Each row was made from one small tree. The marks that hang from a mark follow it in brackets, in the order of their numbers. Every link used is in the known rows. Write each row's tree.
In the rows, 128 means zero.
Known rows
K_724[K_805[K_80 K_454 K_880]]: [172 162  95 122 157 106  82 126 103 127 133 137  86  74  86 144  96 125
 130 137 136 130 135 133 164 171 121 117 165  99 115 136 148  97  90 148
 132 102 198 100 108 146  89 133]
K_578[K_33[K_535 K_805] K_880]: [178 144 108 129 154 146  86 146 106 157  81 137  75  81 148 129  79 122
 148 135  83 130 134 174 111 164 117 130 154 114  85 125 161 108 131 147
 133 118  94  99  95 165 136 139]
K_427[K_423 K_805[K_454 K_724 K_880]]: [174 138 103 125 168  93  85 126 100 134  93 140  97  86 120 148 111 114
 129 157  98 124 126 140 164 176 111  97 152 107 124 134 112 110 106 148
  94 159 146  78 104 168  92 161]
K_427[K_423[K_33[K_805]]]: [178 148 136 117 158 120  84 147  70 114 102 151  91 115 136 136  89 123
 138 149 147 123 112 153 107 181 116 135 166 124 128 127 150  94 101 141
  66 143 106 107  96 197  94 157]
K_427[K_423 K_805[K_80 K_454 K_724]]: [184 144  90 125 155  70  86 120 104 103 109 141 108  86 109 149 105 126
 148 163 152 119 134 133 149 160 118 120 153 102 143 130 123 146 107 146
  92 162 183  57 115 171  90 159]
K_309[K_442[K_572]]: [164 137 122 134 127 110  85 148  90 128 123 138  96 105 142 138 100 122
 132 113  86 124 113 156 143 187 124 176 149 109 121 120 166 116 134 154
 140 174 126  89  88 146 115 144]
K_309[K_442[K_33[K_308 K_805[K_572]]]]: [183 148 111 163 141 111  86 165  87 152 147 119  88  78 123 128 102 114
  95  95 114 111 131 139 166 206 125 134 156 104 118 126 164  95 183 155
  88 170 168 103  85 205 126 138]
K_442[K_33[K_308]]: [172 147 108 137 139 109  91 134  81 129 114 133 100  83 138 137  92 123
 130 117 135 126 127 159 137 184 121 179 157 100 129 122 150  78 140 132
  84 150 118  90  93 183 111 120]
K_80[K_308[K_33[K_805]]]: [167 149 127 120 168 123  81 149  84 144 110 141  82  90  79 144  88  95
 182 156 116 117 136 152 113 188 116 107 151 115 123 105 190 118 120 137
 118 119 133  97  80 175 111 125]
K_442[K_33[K_308] K_572]: [176 134 116 147 138 105  89 148  94 124 122 131 104  89 129 133  92 122
 133  99 110 121 126 151 136 195 126 180 149 108 132 123 140  76 137 127
 123 158 104  86  91 172 114 132]
K_375[K_805]: [169 146 126 113 146 121  86 156  85 147 109 143  97  97 132 139  83 113
 146 149 130 123 135 175 125 154 118 186 158 105 116 124 169  99 105 133
  91 141 119  81  96 157 109 125]
K_80[K_308[K_33[K_535 K_805[K_572]]]]: [184 141 122 135 152 144  78 164  90 164 119 132  62  72  48 143  88  82
 150 161 109 114 148 146 136 185 112  79 145 112 101 117 209 147 139 139
 133 119 140 100  95 181 124 125]
K_427[K_423[K_33] K_805[K_572]]: [187 125 117 123 138 104  87 170  88  99 112 153  83 111 153 148  88 144
 113 164 147 137 123 147 121 178 116 149 159 124 148 142 150 113  86 144
  51 183  80  85 120 181  98 155]
K_33[K_805[K_80 K_454 K_572]]: [192 154  89 136 158 116  81 171 104 136 146 130  77  72 108 140 107 111
 123 142 150 116 140 119 167 174 126  94 156 108 114 142 162 151 114 147
  70 116 195  93 106 176  97 146]
K_308[K_33 K_80]: [162 145 100 121 130 104  89 144  86 106  97 141  65  92 153 153  87 114
 194 153 172 134 114 157 107 193 109 148 149 109 125 124 195 123  96 136
 102 129 131  94  89 145  96 117]
K_578[K_33]: [165 142 113 115 141 117  86 134 100 141 103 142  78  93 177 141  85 139
 154 137 106 138 124 179 119 176 118 185 153 108 122 119 152 105  99 131
  98 151  93  81  96 146 117 124]
K_427[K_805]: [166 141 109 122 136 117  91 152  87 105 100 143 101 102 141 151  88 126
 122 161 114 135 124 158 129 170 123 168 152 102 132 134 163 125 116 155
  83 137 104  80 106 169 108 132]
K_427[K_423 K_805[K_572 K_880[K_578]]]: [182 111 115 131 142 116  87 147 105 148 113 140  74  93 161 137  92 129
  99 156 107 134 134 151 148 178 116 101 140 112 126 151 138 155  95 151
  41 164 122  90 110 165 108 144]
K_805[K_572 K_880[K_578]]: [176 123 108 132 133 132  88 146 101 170 126 134  63  78 172 134  91 122
 110 134 110 131 132 153 164 187 116  96 144  98  99 146 163 151  92 139
  57 130 128  99 110 147 106 119]
K_375[K_805[K_454 K_572 K_724]]: [190 141 106 128 158 102  84 181 105 177 134 135  74  59 126 142 101 105
 142 143 137 109 151 151 176 174 112 140 159 101 110 124 156 104 100 120
 106 152 154  65 107 159 104 136]
K_939[K_442[K_33 K_572] K_481[K_588]]: [173 134 116 109 157  95  92 114  81 155  97 138 103 117 129 136 106 125
 161  92  56 123 118 134 151 214 128 111 155 120 135 130 143  67 110 119
 163 118  51  84  81 137 135 148]
K_442[K_33[K_308[K_80]]]: [168 155  95 136 131  97  92 136  84 119 103 129  87  72 129 141  95 140
 150 124 178 128 120 154 120 207 118 193 151  99 123 127 168  81 135 145
  87 145 145  97  86 178 106 113]
K_481[K_588]: [172 140 111 105 129 120  88 120  88 143  86 144 100  99 164 143  94  98
 154 147  80 134 112 163 113 186 118 150 156  99 123 115 158 108 102 130
  82 124  68  89  93 157 112 131]
K_939[K_442[K_33] K_481[K_588]]: [168 146 107 102 160  98  94 100  70 160  89 140  99 111 134 141 104 128
 157 108  77 129 122 139 152 201 122 111 161 113 131 131 153  66 112 124
 124 108  65  86  83 148 132 135]
K_309[K_442[K_33[K_535] K_572]]: [174 131 132 151 116 120  87 144  83 144 118 129 100  97  93 137  94 117
 122  90  68 124 124 150 154 200 121 161 150 104 108 122 169  97 163 160
 173 154 115  93  86 161 126 137]
K_805[K_80 K_454 K_724 K_880]: [171 154  82 128 159  93  86 112 104 139 120 131  96  71 113 141 109 109
 138 135 130 122 127 130 183 172 118  70 152  90 100 135 130 136  91 137
 115 117 203  77 115 142  82 134]
K_309[K_442[K_33 K_572]]: [170 131 127 146 131 103  88 152  88 133 129 134 102 106 138 138  96 132
 133  82  78 124 117 151 147 207 125 168 154 111 133 116 155  82 137 155
 151 164 114  87  79 155 117 141]
K_939[K_442[K_33[K_805] K_572]]: [168 143 129 144 163 116  86 161  86 140 129 130 106 110 113 132 101 123
 129  87  90 116 128 142 149 207 125 116 159 123 127 133 160  66 129 154
 158 116 111  88  75 170 126 147]
K_442[K_33[K_535[K_454] K_805] K_572]: [193 130 130 149 147 151  85 149  86 126 111 129 110  89  81 136  93  92
 139 104  71 100 125 146 143 206 122 114 148 112 102 128 159 114 133 149
 161  95  88 106  84 189 113 135]
K_442[K_33[K_308 K_535[K_454]] K_572]: [192 130 113 150 135 135  88 127  90 120 111 127 104  76  83 136  89 102
 141 104  95 105 128 156 143 200 117 164 141 105 107 127 146 104 143 129
 149 142  97  99  93 179 114 117]
K_375[K_805[K_80 K_454 K_724]]: [181 154  99 121 157  83  87 140 104 148 127 136 103  69  96 137  94 111
 165 142 159 109 149 143 159 158 119 135 156  91 112 124 143 123  96 124
 115 134 202  59 109 154  92 131]
K_33[K_535 K_805[K_880]]: [167 151 125 133 146 158  84 129  80 155  97 129  89  89  86 135  99  85
 103 144  81 121 120 153 153 169 118  78 151  98  72 141 171 128 137 154
 116  88 141 115  99 177 111 133]
K_309[K_442[K_33[K_308 K_805]]]: [172 156 119 154 143 106  88 140  77 138 129 123 104  89 107 127  97 110
 113  95 111 113 126 144 146 200 124 152 157 100 117 121 155  83 185 157
 101 159 167 105  74 207 123 135]
K_33[K_308[K_80] K_805[K_454]]: [175 170  90 129 151 108  87 153  95 132 106 126  71  56  89 135 106 119
 152 146 189 114 125 133 126 208 114 167 152 100 101 136 167 107 143 148
  78 131 197 114  78 194 100 135]
K_880[K_578[K_33[K_308 K_805]]]: [179 139 119 133 141 120  90 134 106 163 115 131  74  75 152 112  77 133
 142 128 131 119 145 166 114 192 120 160 141  96 107 124 147 134 140 124
  65 148 146  91  87 187 128 122]
K_442[K_33[K_535]]: [173 140 120 134 128 131  89 135  75 139 100 134  94  89 106 145  88 115
 128 126 104 130 130 158 144 176 117 150 157  99 111 128 177  99 137 150
 121 115  98  92  98 173 115 118]
K_33[K_535[K_454] K_805[K_880]]: [179 148 117 130 156 169  82 119  80 136  92 131  95  83  86 140  98  75
 120 141  78 106 117 157 154 182 113  75 146 103  70 142 160 142 121 153
 120  87 128 125  95 180 103 124]

Write each row's tree
[186 139  97 149 144  97  83 153 103 117 144 129  82  82 144 139  98  79
 156 141 156 107 136 134 164 175 124  31 149  99 120 124 172 169 118 124
 111 121 177  66 120 167  98 135] => K_308[K_33[K_805[K_80 K_572 K_724]]]
[165 156 110 117 159 120  92 108  58 147  95 133  85 102  82 143  99 134
 132 119 117 123 132 141 174 177 120 116 155 110 106 147 172  92 144 140
 155 106 108  90  94 153 135 128] => K_939[K_442[K_33[K_535]] K_481]
[167 125 118 120 139 123  89 118 108 174 104 139  67  86 176 126  81 141
 141 125  96 141 132 173 133 189 116 131 140 100 104 130 141 128  82 130
  80 137 118  89  95 138 115 116] => K_805[K_880[K_578[K_33]]]
[175 133 108 150 157 119  83 158 100 150 129 128  68  82 154 138 105  64
 133 132 100 112 127 143 178 193 117   8 151 105 103 126 160 134 112 122
 115 114 142  87 109 162 100 137] => K_308[K_33[K_805[K_572 K_724 K_880]]]
[173 137 107 117 161  82  80 117  96  99 106 150 101 107  69 151  83 124
 189 179 141 130 141 145  98 158 119 122 142 122 160 116 155 149 100 142
  99 164 162  69 102 160 101 138] => K_427[K_423 K_805[K_80[K_308[K_33]]]]
[183 144  76 139 156  95  83 137 112 152 138 127  79  59 124 142 116 111
 120 135 135 119 131 127 201 178 119  50 152  94 101 142 134 148  86 133
 100 128 203  76 125 140  86 137] => K_805[K_80 K_454 K_572 K_724 K_880]
[181 157  86 125 126 134  88 111  83 108  83 129  80  63  87 145  92 110
 161 157 176 110 116 165 120 198 105 180 136  94  84 136 180 139 131 146
 107 138 149 112  95 173 103 101] => K_33[K_308[K_80] K_535[K_454]]
[165 153 117 141 169 100  88 135  76 148 122 128 110  95 129 136 104 112
 132 102 112 109 132 148 167 203 118  84 164 103 117 128 161  74 134 152
 148 111 131  72  85 183 121 134] => K_939[K_442[K_33[K_805[K_724]]]]
[175 138 118 152 155 115  84 143 101 128 136 125 116 102 105 127 102 112
 114  88  93 118 122 127 156 191 139  58 151 109 115 136 132 111 113 148
 137  92 164  98  95 166  99 148] => K_442[K_33[K_805[K_80 K_880]] K_572]
[170 150  74 123 145  99  90 133 117 133  80 137  64  65 189 132  81 163
 183 135 162 140 119 178  91 188 112 202 146 111 105 124 154  84 109 135
  96 169 127  94  92 145 123 125] => K_578[K_33[K_308[K_80]] K_880]
[171 169 103 135 126 135  87 135  81 127  92 122  81  68  71 132  97 105
 132 155 177 114 122 152 116 190 115 152 144  89  78 137 192 131 170 156
 105 120 177 116  93 198 116 125] => K_33[K_308[K_80] K_535 K_805]
[175 140 101 125 106 118  93 112 106 159  89 126  52  55 119 123  75 153
 161 141 179 132 140 171 102 204 109 199 131  85  85 134 176 147 137 133
  95 155 162  94  95 164 128 102] => K_880[K_578[K_33[K_308[K_80] K_535]]]
[188 144  81 126 147 106  83 158 108 132 141 135  73  70 124 148 104 128
 132 145 154 126 137 128 167 166 121 125 155 105 123 141 157 147  95 139
  75 136 179  84 116 150  95 136] => K_805[K_80 K_454 K_572]
[179 150 101 130 157 124  81 166 105 154 141 136  56  63 118 150 103 117
 107 137 113 129 137 139 181 191 113 118 167 109 112 137 156  76  92 144
 122 119 148 107 104 150 100 140] => K_724[K_805[K_454 K_572 K_880]]
[165 142 117 122 166  98  91 131  75 137 116 136  95 114 124 140 104 148
 146  92 103 119 125 138 172 196 129 128 155 123 129 140 152  71 118 129
 165 125  91  82  86 139 129 147] => K_939[K_442[K_33 K_572] K_481]
[165 137 120 138 152 105  88 148  87 137 125 135 103 111 132 141  96 135
 141  90  96 127 125 153 150 199 121 150 155 122 133 133 156  65 107 146
 160 139  93  77  83 144 123 137] => K_939[K_442[K_33 K_572]]
[180 143 110 140 148 119  84 166  93 141 130 129  85  78 159 139 107  91
 114 142 128 107 127 149 169 188 123  84 156  95 106 125 169 137 129 139
 102 130 130  77 110 182 112 140] => K_33[K_805[K_572 K_724]]
[177 155 114 125 142 112  89 143  82 101 123 144 104 106 120 131  84 126
 130 140 171 124 122 131 122 174 127 111 162 104 117 136 168 133  95 142
  80 104 154  97 115 182  87 135] => K_423[K_33[K_805[K_80]]]
[182 141 105 142 125 138  84 169  91 131 111 127  48  73 100 144  95  92
 158 155 158 120 129 143 130 197 110  86 144 107  94 138 216 153 137 149
 116 108 151 107  98 176 113 127] => K_308[K_33[K_535 K_805[K_572]] K_80]
[185 149 100 137 146 126  83 139  94 128 117 131  76  78  54 140  91  84
 165 151 137 117 147 122 145 162 116  73 152 105 103 134 176 161 134 136
 121  92 199  97  99 173 100 134] => K_308[K_33[K_535 K_805[K_80 K_454]]]
[172 141  86 125 155 112  89 135 115 144  91 140  74  74 193 129  77 144
 162 130 118 137 130 185 106 162 115 190 149 114 113 119 135  83 115 125
  92 174  98  86 100 149 125 129] => K_578[K_33[K_308] K_880]
[169 147 105 121 138 116  81 111  88 132 106 138  86  84  30 147  80 106
 185 164 139 124 145 150 121 160 114 107 140 101 110 115 195 159 117 132
 144 120 171  82 106 148 110 107] => K_805[K_80[K_308[K_33[K_535]]]]
[183 151 105 125 161  87  80 149 107 170 141 134  99  63  72 137  92 119
 151 151 161 105 156 157 152 168 123 116 146  91 112 113 170 136  92 127
 127 153 188  52 117 152 110 120] => K_375[K_805[K_80[K_308] K_572 K_724]]
[170 147 125 131 155 124  81 130  83 155  98 132  86  72  41 141  89  74
 172 158 112 105 145 152 135 190 111  68 144  95  95 102 195 139 148 133
 171 112 145  83  93 182 118 121] => K_80[K_308[K_33[K_535 K_805[K_724]]]]
[185 144 101 125 140 142  84 107  97 134  92 133  83  66 109 137  82 112
 158 141 112 116 130 184 122 179 108 186 139 101  94 126 148 128 124 122
 111 158 112  94  99 166 121 107] => K_578[K_33[K_308 K_535[K_454]]]
[168 146 106 152 121  85  90 143  92 123 122 124  93  83 115 132  99 144
 145  86 143 121 113 144 132 228 122 198 145 103 124 120 163  79 156 158
 141 185 162  99  76 167 116 132] => K_309[K_442[K_33[K_308[K_80]] K_572]]
[173 165 100 142 127 116  89 122  84 126  93 118  86  56  80 132 102  94
 137 153 182 103 126 149 135 200 115 122 144  77  73 129 182 135 173 148
 131 125 186  96 100 200 115 121] => K_33[K_308[K_80] K_535 K_805[K_724]]
[171 149 115 152 120 116  89 121  74 145 112 124  95  81  83 134  90 114
 115 106 104 121 132 154 152 186 114 178 151  92 105 123 166  92 189 154
 128 171 154 100  89 186 129 119] => K_309[K_442[K_33[K_308 K_535]]]
[171 156 119 132 152 129  89 139  81 130 110 136  88  92 111 124  89 107
 103 130 135 123 116 143 134 192 119 106 158 104  94 139 147  91 113 131
  75 124 146 120 104 192  92 133] => K_423[K_33[K_308 K_805[K_880]]]
[160 154 108 112 172 101  93 118  63 140 106 137  89 110 127 145 102 148
 140 112 126 124 126 142 171 184 124 127 159 117 125 141 162  75 118 134
 127 117 104  84  88 148 126 134] => K_939[K_442[K_33] K_481]
[171 136 113 125 146  89  87 127  88 105  93 144 109 101 154 150  98 119
 133 168 127 122 121 162 134 165 117 137 152 104 140 123 134 123 119 147
  93 174 106  61 110 177 106 152] => K_427[K_423 K_805[K_724]]
[169 159  87 118 176  87  81 107 104 159 120 133  96  55  53 143 107 121
 154 144 128 116 137 131 170 185 117  74 145  91 100 119 139 132  87 139
 137 124 216  78 107 144  88 126] => K_805[K_80[K_308] K_454 K_724 K_880]
[188 130  83 130 144 112  87 142 115 165 143 130  61  61 129 132  97 131
 119 133 141 129 147 125 180 181 119  77 143  97 101 154 149 173  76 137
  55 121 202  95 114 141  90 127] => K_805[K_80 K_454 K_572 K_880[K_578]]
[179 150  96 118 152 112  80 123  97 144 111 138  76  65   9 150  87 108
 192 163 138 122 156 132 132 169 109 114 144 105 110 118 185 154 113 133
 143 119 197  88 100 150 102 119] => K_805[K_80[K_308[K_33[K_535]]] K_454]
[177 142 130 114 131 127  85 122  68 120  86 152  83 108 108 142  83 125
 141 160 145 131 116 161 112 164 106 158 160 115 113 133 162 105 102 139
  92 155  90 102 110 175 101 141] => K_427[K_423[K_33[K_535]]]
[164 148 121 126 163 136  83 135 103 159 104 133  82  93 147 131  95 119
 126 124  76 130 119 167 133 184 123 103 152 110  99 129 140 106 107 140
 103 117 128 101  90 161 115 139] => K_578[K_33[K_805[K_880]]]
[176 160 118 138 135 146  85 132  77 137 101 125  91  77  74 130  93  88
 113 154 131 110 132 156 133 164 118 144 150  92  86 132 174 131 178 144
 103 125 150 108  99 203 121 128] => K_33[K_308 K_535 K_805]
[178 137 115 113 161 103  88 144  90 119  93 154  87 104 106 144  94 140
 121 153 116 141 121 132 133 184 109 127 162 125 132 147 120  87  73 145
  67 152 124 105 105 173  81 163] => K_427[K_423[K_33] K_805[K_454 K_880]]
[173 159 102 123 110 116  93 130  75 109  87 137  70  74  85 135  81 135
 143 154 202 133 117 150 106 200 107 185 149  91  89 139 191 108 123 139
 102 144 142 110 111 181 100 111] => K_423[K_33[K_308[K_80] K_535]]
[170 131 103 122 137 109  89 102 117 158 118 135  80  87 161 123  79 149
 145 123 124 140 137 160 135 175 123 109 139  96 106 138 138 161  75 129
  79 125 168  82 108 131 106 113] => K_805[K_80 K_880[K_578[K_33]]]
[169 168 101 131 140 114  87 144  87 116 104 126  81  76 116 134  99 114
 142 149 181 115 117 150 112 197 119 165 149  96 102 131 178 118 146 151
  83 130 174 110  85 193 107 126] => K_33[K_308[K_80] K_805]
[177 138 113 134 158 138  80 159 112 170 125 130  67  85 161 131 100 117
 107 121  81 129 124 161 152 188 124  82 150 114 100 135 144 114 100 135
  88 131 128  99 100 160 119 141] => K_578[K_33[K_805[K_572 K_880]]]
